Each row was made from one small tree. The marks that hang from a mark follow it in brackets, in alphabetical order. Every link used is in the known rows. Write each row's tree.
Known rows
mavol{lakot{tulem} vodurud{pagosel}}: [ 36  12  15  14  -3   2   7   2   4 -19 -14  21  -5 -24 -13 -14 -14 -16
  10  32   5]
pagosel{vodurud{zolire}}: [ 15 -17  -2 -31  13  -2 -41  18   3   4  15   3   4 -23  -5  17 -21  25
   6  32   3]
tulem{mavol{lakot vodurud}}: [ 23  16  -2  11  -4 -11   3  -6  12 -26   4  21  24  -7  -9  -6   7  17
  -1  20   8]
lakot{mavol{vodurud{zolire}}}: [ 21 -19  -9  15  -1   0 -20  -2   8  -7  13  -6   8 -37 -10   9   8  19
  11  39   8]
tulem{mavol{vodurud}}: [ 22   7  -1  -2   3 -10  -6  -2   4 -17   8  14  13  -6  -2   1  22   4
   8  26  12]
zolire{lakot{tulem} mavol{vodurud} sosivuk}: [  8  23  15 -14  10   0  -9   8   0  14  14  -4  -7  19  -1  13  11 -35
   0  55  -2]
vodurud{lakot}: [ 16 -11   6 -27  11  -1 -37  11   2  -6   5   7   2 -23  -1   0   7 -20
 -16  12   1]
sosivuk{lakot}: [  7 -19   6 -41  16   0 -35  32 -12 -19  12   2  -5 -20  -3   1  28 -11
  -7  33  -6]
zolire{sosivuk{lakot}}: [ -1 -16   4 -52  14  -3 -33  36  -6 -27  20  -5 -12   5  -1   6  35 -16
  -9  44   3]
lakot{tulem{mavol{vodurud{pagosel zolire}}}}: [ 34   3   2  24   4  -2  -5  -9  -9 -27  -4  23  -3  -9   3  15   5 -12
  28 -12  12]
tulem{mavol{lakot vodurud{pagosel zolire}}}: [ 18  -1  -4  33  -8  -6  -3 -12  13 -28   0  24  16 -16  -6   3  -5  17
   1 -26  14]
pagosel{vodurud{lakot zolire{tulem}}}: [  3  15   0 -34  18   9 -45  11  -6  10  10   6   7 -15   0  12 -33  12
   1   6  -2]
vodurud{zolire{mavol{lakot}}}: [ 19   1  -3   0  18  -2 -28  -3  18  -4  25  16  16 -27   1  15 -27  22
 -23   9  12]
sosivuk{lakot{mavol{vodurud}}}: [ 12 -27  -1   4   1   4 -20  12  -7 -11   4  -1   3 -35 -14  -9  39  -5
  12  47  -8]
mavol{vodurud{lakot pagosel zolire}}: [ 10 -23  -5  11  -4   5 -29  -4  10  -2  -7   5   0 -26  -8   3   0  -9
  -3 -31   6]
sosivuk{lakot{mavol tulem}}: [ 28 -19  13 -13  16   7 -25  20 -27 -24   6   9 -11 -33  -2   3  31 -32
  19  53 -10]
lakot{mavol{vodurud} tulem}: [ 40   0   8  13   4   2  -2  -1  -6 -10   0   4  -3 -33  -8  -2  11 -15
  28  70   4]
lakot{mavol tulem}: [ 42  -6  16  -6  17   2 -16   6 -12 -16  10   8  -9 -37   1   5  10 -26
  17  71   5]
pagosel{vodurud{lakot{mavol tulem} zolire}}: [ 29 -20   2   3  10  11 -41   0 -13   5  -1  12   1 -37  -4  19 -16  -9
  26  12  -7]
pagosel{vodurud{lakot}}: [ 12 -15   6 -31   8   3 -43  11   1  17   0  11   5 -23  -7  -2 -10  -7
  -1  20  -4]
vodurud{lakot pagosel zolire{mavol}}: [ 12 -23   4   7  21   9 -45 -13   8  15  11  18  -3 -33   9  14 -10 -23
 -20 -43  15]

Which tree is each row?
[-18  32   1 -33   5  -2 -17  23   2  -6  23 -25  -1  24  -6  17   1   5
  -8  43  -2]
mavol{vodurud{zolire{lakot sosivuk tulem}}}
[ 10   8   0 -12  13  -4 -11  -1  20   9  22   0   0   4   0   4   8  -3
  -8  54  22]
zolire{mavol{vodurud} sosivuk}
[ -3  43  16 -15  20   4 -13   2  -1  30  20  -3   7  -3  -2  -2  -6 -13
 -12  49  -4]
zolire{lakot mavol{vodurud} tulem}
[ 14   6  10 -15  12  -3 -32  14 -23  -1   8  13   7   6   2  31  -6  -8
  22   8 -17]
pagosel{vodurud{zolire{lakot{tulem{mavol}}}}}
[ 15  -5  22   2  23   7 -31   3 -12  16  13   9 -15 -19   8  24 -11 -41
  -6  -4  -4]
vodurud{pagosel zolire{lakot{tulem} mavol}}
[  9  20   3 -40  23   4 -35  19  -6   6  19   2   2 -15   0  13 -36  26
   8  45   6]
pagosel{vodurud{zolire{tulem}}}
[ 33   4   4  20  -5   3  -3   1   6 -26  -9  16  -2 -24 -11   3 -25   2
  13   7   3]
mavol{lakot{tulem} vodurud{pagosel zolire}}
[ 28 -10  10  11  23  12 -36 -10  -5   7   3  25 -11 -28  12  19 -18 -39
  -2 -35   9]
vodurud{lakot{tulem} pagosel zolire{mavol}}
[ -2   0  -3   2  -3  -9 -20   5  -2  -9  13  -1  18   4  -6  20  21   7
   0  -6  -8]
tulem{mavol{vodurud{zolire{lakot}}}}
[ 29 -13   4   5   3   8 -12  13 -21 -21  -3   5  -5 -29 -12  -4  33 -21
  30  52 -12]
sosivuk{lakot{mavol{vodurud} tulem}}
[ 29   1   9 -23  19  -2 -22  20 -31 -38   5  24  -3  -1   7  12  35 -28
  18  15  -7]
sosivuk{lakot{tulem{mavol}}}
[ 35   4  13  17  20   6 -17  -8   4  -8   9  29  -5 -31   6  14 -34 -13
  -4  -4  14]
vodurud{pagosel zolire{mavol{lakot{tulem}}}}
[ 10 -27  -1  20  -1   1 -14  -4  14 -11  12  -8 -11 -21  -6   7  15  -3
   8  30  25]
lakot{mavol{vodurud{pagosel zolire{sosivuk}}}}
[ 18  43  14 -17  31   4 -13  -1   9   2  24  19  11 -20   5  -5 -32   4
 -22  47  16]
zolire{mavol{lakot} tulem}
[ 19 -10   7  14  17   3 -24  -9  17   0  16  21   2 -36   2   8 -28   4
 -23 -10  18]
vodurud{pagosel zolire{mavol{lakot}}}
[ 32 -28  11  21  11  12 -32  -8 -12 -12  -3  14 -13 -44   3  13   0 -40
  11 -13   4]
vodurud{lakot{mavol tulem} pagosel zolire}
[ 21   6   8  26  -5  -6   6 -13  11 -20  -5  28  12 -16  -7 -14   5  -1
  -1   0  15]
tulem{mavol{lakot vodurud{pagosel}}}
[ 38  21   5   2   5  -7   1  -1 -10 -26   0  22   5  -1   1   7  16 -12
  26  34   7]
lakot{tulem{mavol{vodurud}}}
[  0  -6  19  11   9   3 -16  -5   6  35   6   3  -3 -20  -5  -6   7 -32
 -15  17   0]
zolire{lakot mavol{vodurud{pagosel}}}
[ 17   3  -4   5  -2  -5 -16  -9   3 -11  -1  19  18  -5  -3  -2  24 -10
   0 -11   4]
tulem{mavol{vodurud{lakot}}}
[ -6  18  22 -10  31   9 -33   2  -7  25  25   2  -8 -17  10  14 -19 -24
 -22   1   6]
vodurud{pagosel zolire{lakot mavol tulem}}
[-12  11  -1 -58  20   7 -41  36 -15 -11  22  -6  -7  13  -1  16  -5  16
   8  37  -1]
pagosel{vodurud{zolire{sosivuk{lakot} tulem}}}
